Each row was made from one walk, in order. Every step used is in the known rows, and no mark comes twice. Write each row's walk.
Known rows
gera, negiz, sasufog, nira, tidez, mapuf: [-11  -3 -11   1  -1  -7  16  -1   2   8  -2   7  -3  -5  -3   4  -9   1
  14   0  -6]
negiz, sasufog, mapuf: [  4 -11 -33  -1  -8   6  -4 -14  -7  -1   2   1   4  10   6   1  -9   5
  -2   5  -2]
negiz, sasufog, mapuf, nira: [ 10 -13   1  -5   0  12   2  -5  -5  -6   3  -1   2  -2   2   5   0  -2
 -10   0  -1]
nira, mapuf, sasufog: [-11   8  17   2   7   3  -6  11  -4  -2   1  -6   0  -8  -3   0   8  -4
  -2   1  -1]
tidez, mapuf, sasufog: [-6  6  9  5  5  9 20  6  5  3  0 -4  0 -4 -4 -2  3  6  5  0 -3]
bunap, negiz, sasufog: [ 27 -10 -29   4  -8 -14  -9 -24   1   2   6   3   3  19   9  -1   6  23
  -4   1   9]
negiz, sasufog, nira: [ 10   5 -18  -3  -2  -1  11  -6   4  -3   4  -5   4  18   6   3  -5  -1
   0   2   0]
bunap, negiz, sasufog, mapuf, tidez, nira: [  8  -1  -4   2 -10  -2  12 -10   2  -1  -3   6  -4  -3   2  -1  -4  -2
   1   0   6]
bunap, negiz: [ 17 -14  -9   7  -4 -12 -18  -9   4   2   7   1  -5  15   4   0   4  21
   0   2   8]
sasufog, negiz: [  5   2 -23  -1  -2   9   2 -12   1  -2   1  -3   3  15   2  -5  -4  13
  -9   0  -2]
gera, negiz, sasufog: [ 22  -7 -41   2 -15  -9   9 -24  -4   3   7   2   1  17   8   4   3  28
   2   3  -2]
tidez, mapuf, sasufog, nira, negiz: [-17   4  17  -1  10  -3 -12  11   5   1  -3  -8   3   0  -5  -6   0  -2
   4  -2   0]
negiz, sasufog: [ 18  -7 -25   1  -7  -7   2 -12  -1   1   5  -1   3  17   7  -1   5  13
   0   2   2]
negiz, sasufog, nira, mapuf, tidez: [  1   6   7  -2  -3  -3  -5   6   0   0  -4   2  -3  -9   1   2   2 -15
  -2   2   4]
gera, negiz, sasufog, nira, tidez: [ 6  4 -6  0 -4 -7 -2  2 -4  2  3  8  0  1  3  8  0 -3  8  0 -4]
sasufog, mapuf, nira: [  3 -14  14  -4   3  15  -2   5  -3  -6   4  -3  -2  -4  -1   5  -2  -5
  -8   0  -3]
mapuf, sasufog: [ 8 10 12  4  1  8  6  7  1 -1  4 -3  2  3  0  1 10  6  0  1 -1]
tidez, mapuf, sasufog, nira: [-9 16  9  0  8 12 26  7  8 -1 -1 -7  1  2 -3  4 -6 -6  4  0 -4]

Which walk is each row?
[-14   0  -9  -5   4  -9  -8   2  -4  -3   0  -8   0   2   0   2  -6 -12
  -1   2  -1] => negiz, sasufog, nira, mapuf
[-22  -1   7  -4   6  -6 -13  12  -2  -4   0 -10  -5  -1  -2   2  -7 -15
   2   2  -3] => sasufog, nira, mapuf
[-15 -11  10   4   2  -7   2  15   3   9  -2   5  -7 -11  -5  -2  -3  -4
  17   0  -4] => nira, tidez, mapuf
[ -6  14 -13   1   5  18  22 -11   4   0  -3  -2   6   3  -3  -7  -4  12
 -10  -3  -3] => tidez, mapuf, sasufog, negiz
[-7 -5 -4  3  3 -9  6  0  5  7 -2  8 -3 -4 -2  1 -7 -2 11 -1  1] => bunap, negiz, sasufog, nira, tidez, mapuf
[  5 -16   0  -4   2 -12 -11  -6   2   2   0  -2   4   0   0  -7   8   8
  -3  -4   4] => tidez, mapuf, nira, negiz, sasufog
[  2   1  -1   0 -10   2  18  -2   2  -2  -4   2  -4  -5   1  -1  -5  -8
   4   1   2] => negiz, sasufog, mapuf, tidez, nira
[ 4  7 -3 -1 -7 -5  0 -1 -3  2 -3  3 -4 -8  1  5  1 -5 -1  2  2] => gera, negiz, sasufog, nira, mapuf, tidez
[ -8   6  20  -2   9  -3 -21  12   2  -1  -1  -8   4   3  -2  -4   5  -2
   0  -1   1] => mapuf, sasufog, nira, negiz
[ -7  -7  25   0  -2 -15 -18  14   3   2  -4  -2  -5  -7  -3 -10   7  -3
   8  -2   6] => mapuf, tidez, nira, negiz
[  5 -11   9  -2  -3   3  -9   3 -11   0   3  12  -1 -14   0   9   4  -5
  -1  -2  -4] => gera, negiz, sasufog, mapuf, nira, tidez
[-13  -9  18  -1  -2  -9 -19  12   0   0  -6  -1  -4  -8  -3  -9   0  -6
   6  -1   4] => sasufog, mapuf, tidez, nira, negiz
[ 10  -5  -6   1  -9   2 -17  -4  -4   3  -5   8   2  -4   4  -3   2  -1
  -3   2   5] => nira, negiz, sasufog, mapuf, tidez
[-15  17  -2  -3   7  11  11  -6  -2  -6  -4  -6   4  -4  -5  -6  -3  -1
 -13  -3  -2] => tidez, nira, mapuf, sasufog, negiz
[  5  16 -11   1   2  17  11 -10   1  -3   0  -3   7   9   0  -5   2  12
 -14  -2  -2] => mapuf, sasufog, negiz
[ 16 -15  -2  -3   0   7  -4 -13  -3  -5   4   2   2   0   3   5   1   5
 -13  -1   3] => bunap, negiz, sasufog, mapuf, nira
[ -3  15  28   1   7   3  -3  23  -1  -1   1   5   0  -7  -2   6   5 -17
   7  -1  -4] => mapuf, sasufog, nira, tidez
[-8 15 -4  2  6 16 15 -4  2  1 -4  3  6 -5 -5 -6 -2  5 -6 -4 -4] => nira, tidez, mapuf, sasufog, negiz
[-18  11  24   0   6   1   6  13  -2  -5  -1  -8  -3 -12  -6  -1   5 -11
   1  -1  -1] => tidez, nira, mapuf, sasufog
[ -4   5  19   0  -1  -2  -9  15   1   0  -4  -1  -6 -11  -2   2   1 -18
   1   2   3] => sasufog, nira, mapuf, tidez
[-19  -4  11   2   6  -3   8  17   5   6  -3   3  -5  -9  -6   1  -9 -12
  16   0  -5] => sasufog, nira, tidez, mapuf
[ 17   1 -22   0  -2  -7   2 -16   5  -2   5  -1   3  21   7   4  -3   8
  -3   1   5] => bunap, negiz, sasufog, nira
[  9 -13  17   0   2  -1 -19   4  -7  -1   3  13   0 -13   0   6   5  -8
  -4  -2   2] => bunap, negiz, sasufog, mapuf, nira, tidez
